Each row was made from one small tree. The marks that hang from a mark follow it in brackets, in alphabetical order. Every link used is in the known rows. Write each row's tree.
Known rows
sivun(neguzez sireb(govuz)): -15.1, 23.2, 10.2, 5.9, 11.6, -21.6, 14.5, -16.5, 17.2, -26.8, 3.5, -9.8, -10.7, 16.7, 33.9, 9.3, -5.5, -2.6, -13.6, -24.8, 3.8, 48.6, 31.5, -30.2, 6.7
verod(govuz vasa): -11.0, -3.6, 24.4, 15.9, 37.4, 15.1, 11.7, 17.4, 19.7, -20.0, -1.3, -10.3, 3.6, 26.6, -15.4, -9.4, 3.3, -6.8, -8.2, 4.5, 23.4, 21.3, -13.3, -28.3, 10.9
sireb(sivun(kameb neguzez(vasa(verod)) vebe)): -15.4, 10.6, -11.3, 3.2, -14.4, 9.4, 0.4, 33.0, 6.9, 5.5, -0.2, -17.0, -5.4, 14.1, 11.5, 7.5, 15.9, 22.9, -1.0, -17.0, -1.9, -28.5, -1.6, -25.4, 11.0
vebe(sivun(neguzez)): -13.6, 11.5, 17.0, 9.0, 27.3, -13.6, 22.1, 7.9, 20.1, -0.4, 19.1, -21.8, -8.7, 25.3, -4.1, -9.9, 0.3, -2.8, -16.5, -9.1, 2.1, 13.0, -16.7, -12.8, -0.3
vebe(sivun(kameb neguzez(vasa) sireb)): -18.7, 26.2, -1.5, 10.4, -17.9, -5.3, 23.2, 9.9, -19.7, -24.8, 8.0, -20.7, -19.3, 18.8, 5.3, -3.9, 19.2, 12.8, -13.0, -7.7, -14.6, -9.7, 13.4, -19.4, 2.4
mabu(verod(sivun(kameb vebe) vasa(neguzez))): 0.6, -19.4, 14.3, 15.7, -3.9, 17.8, 4.1, 12.3, 4.7, -10.4, 21.3, 13.8, -0.5, 28.8, -11.1, 9.0, 16.4, -19.2, 8.1, 10.7, -9.8, 24.0, 37.8, -17.6, 13.4
neguzez(vasa): -5.0, 45.3, 21.5, 37.1, 26.0, 5.2, 14.4, 29.6, 37.0, 12.8, 16.7, -3.9, -9.9, 15.5, -24.1, -3.1, -8.0, 23.9, -20.9, 7.3, 15.5, -13.5, -10.2, -21.3, 0.3
vebe(sivun(neguzez(vasa(verod)) sireb(govuz))): -15.8, 34.0, -1.1, -5.3, 6.9, -17.7, 16.0, -27.9, 20.8, 4.9, 4.9, -4.0, -1.2, 16.1, 19.7, -6.7, 5.7, 16.9, -18.1, -16.3, -9.0, 15.5, 13.7, -15.2, 7.3
verod(sivun): -2.2, 5.9, 18.1, 6.1, 35.0, 0.0, 14.9, 4.5, 39.4, 9.3, 19.0, 5.4, 9.4, 25.3, -29.1, -0.5, -7.6, 7.7, -10.4, 5.9, 10.0, 16.0, -5.5, -13.6, -4.2
vasa(verod(govuz mabu sivun(kameb neguzez sireb))): -20.4, -66.5, -10.4, -56.3, -7.0, 5.9, 12.2, -10.5, -44.7, -27.1, -16.9, 3.7, 18.1, 27.0, -9.7, -7.2, 18.0, 9.5, 22.1, -7.2, -14.0, 33.9, 12.5, -14.0, 7.0
sivun(kameb neguzez(vasa) sireb(govuz) vebe): -17.0, 26.0, -5.5, 4.3, -32.0, 3.6, 3.3, -5.2, -28.5, -36.1, -0.3, -6.6, -24.9, 11.1, 52.2, 22.5, 25.1, 4.3, -5.1, -13.4, -4.4, -5.9, 50.0, -37.4, 13.8
sivun(kameb neguzez sireb(govuz) vebe): -20.8, 0.3, 0.5, -6.8, -26.7, -2.9, 2.6, -6.8, -28.3, -46.8, -3.8, -4.3, -24.2, 15.8, 53.3, 26.9, 22.0, -10.9, -0.5, -19.0, -1.7, 28.7, 45.0, -36.8, 13.3
govuz(verod(mabu sivun(neguzez) vasa)): 6.7, 6.2, 10.1, -5.5, 32.5, 25.9, 17.6, -11.7, -6.6, -9.3, 12.5, -3.1, 17.3, 34.5, -8.2, -17.2, 6.4, 8.8, -15.4, 2.1, -14.7, -8.4, 8.5, -5.8, 6.9
sivun(neguzez(vasa) sireb vebe): -17.5, 23.0, 10.5, 8.5, -4.0, -1.7, 0.9, 36.4, -6.6, -28.0, 7.7, 17.7, -24.6, 11.2, 27.5, 13.7, 15.3, 15.3, -10.6, -5.7, -7.2, -8.4, 38.1, -30.1, 4.1
sivun(kameb vebe): -16.0, -3.0, 18.1, 11.0, -9.6, 18.3, 2.5, 36.1, -10.4, -16.2, 6.9, 4.8, -22.3, 20.3, -3.0, 19.6, 15.7, -1.8, -1.0, 6.3, 12.5, 3.8, 1.0, -27.0, 6.2
verod(mabu): -1.8, -3.0, 28.5, -7.9, 34.6, 10.0, 15.2, 22.0, 1.4, 5.1, 18.0, 7.7, 5.5, 22.7, -25.6, 1.0, -9.1, 1.8, -14.1, 3.4, 12.7, 31.2, -18.2, -9.7, -1.0
govuz(verod(vasa(neguzez))): 3.0, 38.6, 17.7, 42.3, 21.7, 3.1, 10.7, 12.6, 41.9, -4.8, 8.6, 8.0, -3.6, 28.3, 5.2, -11.0, -7.8, 1.5, -16.5, 4.4, 2.2, 12.6, -3.0, -14.6, 9.2
kameb(sivun(sireb)): -19.4, 18.1, 7.8, 24.1, 19.4, 5.2, 10.7, 15.2, 17.0, -7.1, 1.4, 39.3, -5.1, 22.9, -19.1, 9.3, -8.8, 15.7, -15.4, -3.0, 22.0, 17.0, -3.4, -13.5, 3.6
verod(vasa): -4.1, 28.3, 28.4, 35.2, 31.0, 10.5, 13.8, 22.8, 30.9, -14.0, 6.7, -0.4, -4.5, 24.5, -16.7, -3.9, -1.7, 11.8, -17.6, 4.9, 18.1, 16.9, -9.9, -25.4, 5.9
sivun(neguzez(vasa) sireb(govuz) vebe): -12.4, 34.6, 5.7, 1.2, -0.3, -4.5, 0.0, -2.2, 1.9, -19.1, 8.7, 9.7, -17.0, 10.0, 50.2, 19.0, 11.3, 3.0, -15.0, -14.2, -0.7, 6.0, 46.9, -32.7, 10.0
govuz(verod): -8.8, 34.4, 28.6, 29.2, 26.8, 11.0, 13.7, 22.5, 38.2, 9.3, 13.4, -2.7, -11.4, 25.2, -22.0, -4.2, -13.3, 5.7, -23.9, 2.3, 4.3, 2.4, -6.5, -11.0, 3.6
sireb(govuz(verod) sivun(kameb neguzez(vasa) vebe)): -4.5, 48.4, -11.0, 10.3, -6.8, 18.3, 2.8, -13.4, 13.3, 14.1, 11.0, -36.6, -2.2, 16.3, 40.2, 12.5, 10.8, -3.7, -20.2, -23.8, -4.7, -37.6, 14.7, -22.5, 19.4
vebe(sivun(neguzez sireb(govuz(verod(mabu))))): -8.2, 16.4, 9.6, -26.4, 18.4, -4.3, 20.2, -31.9, -9.7, -3.4, 16.0, -6.1, 4.3, 24.7, 22.3, -3.6, 3.1, -15.5, -27.0, -17.9, -17.9, 32.3, 16.7, -1.7, 7.2

Write each row's tree
3.1, 23.9, 27.2, 12.1, 32.5, 32.7, 14.5, 14.4, 1.9, -2.6, 10.3, 6.3, 5.8, 29.4, -22.9, -10.0, -1.4, 8.3, -26.5, 7.8, -1.1, 4.3, -9.8, -6.6, 8.2 => govuz(verod(mabu vasa))
-16.6, 8.1, 10.6, -7.1, -21.2, 8.4, -0.2, -0.4, -17.7, -28.5, 1.6, 16.6, -18.7, 14.4, 29.2, 32.6, 16.9, -12.8, -7.6, -7.6, 6.3, 35.2, 34.1, -30.4, 12.1 => sivun(kameb sireb(govuz) vebe)
-10.5, 4.7, 9.3, -0.5, 24.6, -3.7, 2.4, 34.9, 26.3, 5.5, 16.0, -10.8, -1.9, 17.0, 16.0, 13.1, 1.3, -6.0, -12.5, -22.0, 6.7, 7.0, -5.2, -22.2, 5.5 => sireb(sivun(neguzez vebe))
-17.3, 9.4, 11.6, -10.1, 4.5, -11.5, 0.4, -6.0, 0.5, -28.4, 5.9, 11.8, -16.9, 14.5, 50.9, 23.5, 9.2, -12.5, -10.2, -19.7, 1.8, 37.4, 41.5, -31.9, 9.6 => sivun(neguzez sireb(govuz) vebe)
-19.9, 8.3, -3.8, 4.7, 10.1, 1.2, -1.3, -17.9, -0.1, -17.0, 1.3, 32.4, -8.7, 20.5, 40.1, 21.2, 5.8, -1.6, -9.1, -16.8, 18.5, 13.2, 24.8, -23.6, 14.3 => kameb(sivun(neguzez sireb(govuz) vebe))
-17.5, 8.4, 12.5, 10.0, 21.5, 8.5, 8.4, 21.2, 34.4, 15.6, -2.9, -1.1, 0.3, 17.2, -26.8, -13.3, -3.1, 26.5, -4.6, 7.4, 15.4, -6.1, -16.2, -21.3, 7.4 => neguzez(vasa(verod(govuz)))
-20.6, 21.6, -5.9, 18.9, 2.9, 9.9, 0.2, 20.6, -6.7, -15.3, 2.4, 38.2, -15.4, 17.6, 16.0, 13.0, 11.3, 21.9, -11.0, -4.7, 9.9, -26.8, 21.8, -21.2, 8.5 => kameb(sivun(neguzez(vasa) sireb vebe))
-23.7, 3.8, 3.9, 15.0, -22.1, -9.8, 17.6, 21.1, -22.0, -51.5, -6.4, -17.8, -24.4, 19.7, 12.7, 7.9, 10.7, 9.8, 0.8, -15.5, -6.3, 25.5, 25.4, -33.0, 4.5 => sivun(kameb neguzez sireb)
-1.2, -55.2, 7.3, -49.2, 34.8, 28.0, 3.9, -6.9, -40.4, -26.3, 7.0, 6.6, 25.6, 31.6, 11.0, -5.7, 28.0, -16.1, 7.1, 5.2, 0.6, 9.1, 9.4, -17.6, 11.2 => verod(govuz mabu sivun(neguzez vebe) vasa)
-6.4, -59.6, -5.1, -53.1, 14.5, -14.4, 6.1, -9.2, -0.2, -0.3, -2.6, 43.6, 33.2, 25.4, -0.4, -8.1, -0.6, -2.7, 21.1, -0.2, -6.6, 65.8, 2.3, -2.9, 3.1 => vasa(neguzez verod(govuz mabu sivun(sireb)))
10.2, 19.4, 17.9, 16.4, 25.3, 14.4, 12.4, 7.6, 9.1, -1.0, 12.4, 15.0, 9.5, 29.8, 1.7, -11.7, -5.1, -2.6, -14.8, 6.3, -3.9, 19.7, -6.0, -4.8, 8.6 => govuz(verod(mabu vasa(neguzez)))
-1.7, 24.8, 13.7, -8.4, 33.7, 2.6, -1.6, -2.3, 47.8, 29.8, 20.6, -1.7, 11.3, 14.3, 19.3, 23.7, -6.6, -19.6, -23.2, -20.8, 21.4, 27.3, -6.4, -18.8, 9.5 => sireb(govuz sivun(vebe))
-11.7, -7.8, 11.0, 10.8, -5.4, 21.0, 8.5, 17.5, -4.4, -3.1, 24.8, -13.3, -13.3, 22.6, -19.4, 7.8, 16.6, -1.5, 2.1, 4.6, -17.0, -18.5, 47.8, -20.4, 10.2 => mabu(verod(sivun(kameb neguzez(vasa) vebe)))
-17.5, -77.6, -6.7, -59.9, -0.7, 19.3, 1.9, -7.5, -44.0, -13.8, -9.5, 4.8, 15.5, 28.4, -2.5, -2.1, 26.2, 0.8, 25.2, 0.5, -5.6, 11.8, 0.3, -14.4, 10.6 => vasa(verod(govuz mabu sivun(kameb neguzez vebe)))
-1.2, 1.0, -0.8, -11.7, -5.0, 27.2, 17.8, -9.4, -42.4, -38.7, -2.1, 1.5, 9.4, 32.6, -0.8, -7.8, 20.4, 11.7, -8.8, -0.9, -27.7, -0.5, 29.6, -10.3, 8.6 => govuz(verod(mabu sivun(kameb neguzez sireb) vasa))
-17.5, -22.3, -5.5, -24.1, -2.5, 10.6, 19.8, -4.7, -34.6, 0.1, -0.4, -29.8, 3.1, 24.9, -10.8, -19.4, 21.4, 10.5, 3.1, -2.1, -7.8, -13.8, -18.9, -10.6, 9.7 => vebe(sivun(kameb neguzez(vasa(verod(govuz mabu)))))
-6.8, -40.4, -8.7, -20.4, -15.4, 7.9, -1.3, 2.1, -27.1, -47.1, -5.3, 31.0, 10.5, 26.8, 27.9, 8.3, 33.1, -22.0, 19.7, 6.8, -3.4, 31.5, 30.1, -26.5, 12.9 => verod(govuz sivun(kameb sireb vebe) vasa(neguzez))
-1.0, -55.6, 5.4, -45.4, 11.7, 45.8, 4.3, -1.7, -57.4, -25.8, 1.5, 10.4, 23.6, 31.6, -10.6, 3.0, 35.9, -17.3, 10.7, 16.2, 3.7, 3.3, 1.8, -16.2, 13.3 => verod(govuz mabu sivun(kameb vebe) vasa)
-22.8, -29.6, -7.0, -25.2, -22.4, -0.2, 1.5, 6.4, -15.3, -26.8, -11.7, 23.3, -5.4, 21.8, 5.9, 9.1, 22.9, 22.4, 14.1, -4.6, -14.7, 14.6, 29.0, -22.5, 5.9 => vasa(verod(sivun(kameb neguzez sireb vebe)))
-3.3, -8.1, 13.2, 22.4, 29.7, -5.4, 8.7, 11.9, 28.2, -18.2, 1.8, -1.3, 7.1, 26.6, 10.3, -11.9, -0.7, -16.9, 4.4, 3.0, 20.4, 38.8, -11.9, -26.0, 10.7 => verod(govuz vasa(neguzez))
-2.7, 9.6, -7.1, -25.8, -6.2, 15.3, 12.0, -27.4, -8.4, 10.8, -0.1, 16.7, 18.4, 17.6, -10.8, 0.5, 7.9, 31.0, -4.3, 2.1, -6.1, 8.8, 14.5, -11.3, 6.1 => neguzez(vasa(verod(mabu sivun(kameb sireb(govuz)))))
-18.8, 0.9, 2.5, 18.6, 20.6, 9.2, 1.0, 14.7, 6.9, -5.2, 6.5, 22.3, -12.9, 25.4, 9.7, 9.6, 4.5, 5.4, -5.1, -5.3, 24.0, -14.7, -5.1, -20.1, 9.7 => kameb(sivun(neguzez vebe))
-11.0, 15.4, -9.6, 8.7, -15.2, -0.9, 18.3, 2.6, -13.9, -30.1, 4.0, -10.6, -6.6, 20.2, 1.6, -0.3, 15.9, 24.9, 0.0, -4.5, -13.9, -11.3, 32.7, -25.9, 0.6 => verod(sivun(kameb neguzez(vasa) sireb))
0.9, 6.5, 6.4, -13.8, 26.1, 15.6, 11.6, 3.6, 15.6, 30.9, 10.4, 20.0, 19.8, 20.2, -37.3, -11.8, -2.7, 38.4, -7.7, 12.8, 0.0, -8.8, -10.8, -4.9, -1.5 => neguzez(vasa(verod(mabu sivun)))
7.1, 21.9, 3.2, -15.5, 7.2, 42.0, 0.5, -16.3, -10.5, 11.2, 8.6, -7.8, 19.3, 23.3, 21.7, 16.0, 14.7, -17.8, -24.3, -13.1, 0.5, 1.3, 0.7, -12.0, 21.4 => sireb(govuz(verod(mabu vasa)) sivun(kameb vebe))
-11.8, 27.1, 11.5, 3.5, 3.0, 7.2, -0.9, -11.1, -0.6, -36.1, 1.4, 13.0, -14.8, 20.3, 55.5, 14.3, 15.7, -8.5, -17.9, -15.4, -9.5, 17.4, 49.5, -28.3, 18.1 => sivun(neguzez sireb(govuz(verod(vasa))) vebe)
-5.3, 17.0, 10.4, 13.1, 27.9, 3.0, 17.1, -2.1, 31.8, 1.0, 14.8, -12.8, 0.2, 30.0, -8.9, -11.2, -4.5, 9.2, -13.8, -3.5, -9.2, -10.0, 8.0, -10.4, 1.8 => govuz(verod(sivun(neguzez)))
0.0, 8.8, -1.9, 6.6, -18.3, 15.5, 1.4, 3.9, -5.4, -29.5, 2.6, 36.2, 0.0, 28.4, 22.4, 6.6, 22.2, -3.3, -1.5, 7.6, -20.0, 3.7, 35.9, -14.7, 10.7 => govuz(verod(sivun(kameb sireb vebe) vasa(neguzez)))
-3.8, 31.4, 3.6, 8.3, 35.9, -17.0, 13.4, -19.6, 51.5, 16.9, 13.7, -39.8, 11.7, 17.2, 26.1, 5.2, -15.8, -10.5, -20.1, -34.8, 16.5, 29.0, -7.0, -24.1, 9.1 => sireb(govuz sivun(neguzez))
-22.6, -26.6, 2.1, -36.4, -2.8, 8.4, -4.7, 25.8, -36.0, -22.6, -6.6, 27.1, -4.8, 13.6, 20.9, 4.2, 21.1, 14.4, 5.5, -3.8, -11.8, 5.6, 26.9, -21.7, 10.0 => sivun(neguzez(vasa(verod(govuz mabu))) sireb vebe)
-8.2, 25.9, -6.0, -0.2, -2.3, 12.0, 3.0, -16.0, 12.4, 5.7, 7.6, -33.7, -2.6, 20.5, 42.7, 16.5, 8.9, -18.3, -15.4, -29.2, -2.0, -7.2, 12.9, -21.0, 19.6 => sireb(govuz(verod) sivun(kameb neguzez vebe))
-9.3, -8.9, -0.5, -5.4, 31.9, 1.3, 16.9, -3.8, 18.3, -4.3, 10.3, -26.1, 9.6, 24.2, -8.3, -16.3, 4.6, 4.7, 1.7, -0.6, 5.6, -16.8, 3.4, -22.7, 3.1 => verod(govuz sivun(neguzez(vasa)))
-19.1, 11.4, 12.7, 0.7, -8.8, -1.7, 21.0, 15.2, -10.7, -16.8, 7.8, 0.2, -12.6, 21.8, -15.9, 5.4, 13.0, -1.4, -14.7, -2.1, -5.1, 25.9, -2.1, -12.0, 0.7 => vebe(sivun(kameb sireb))
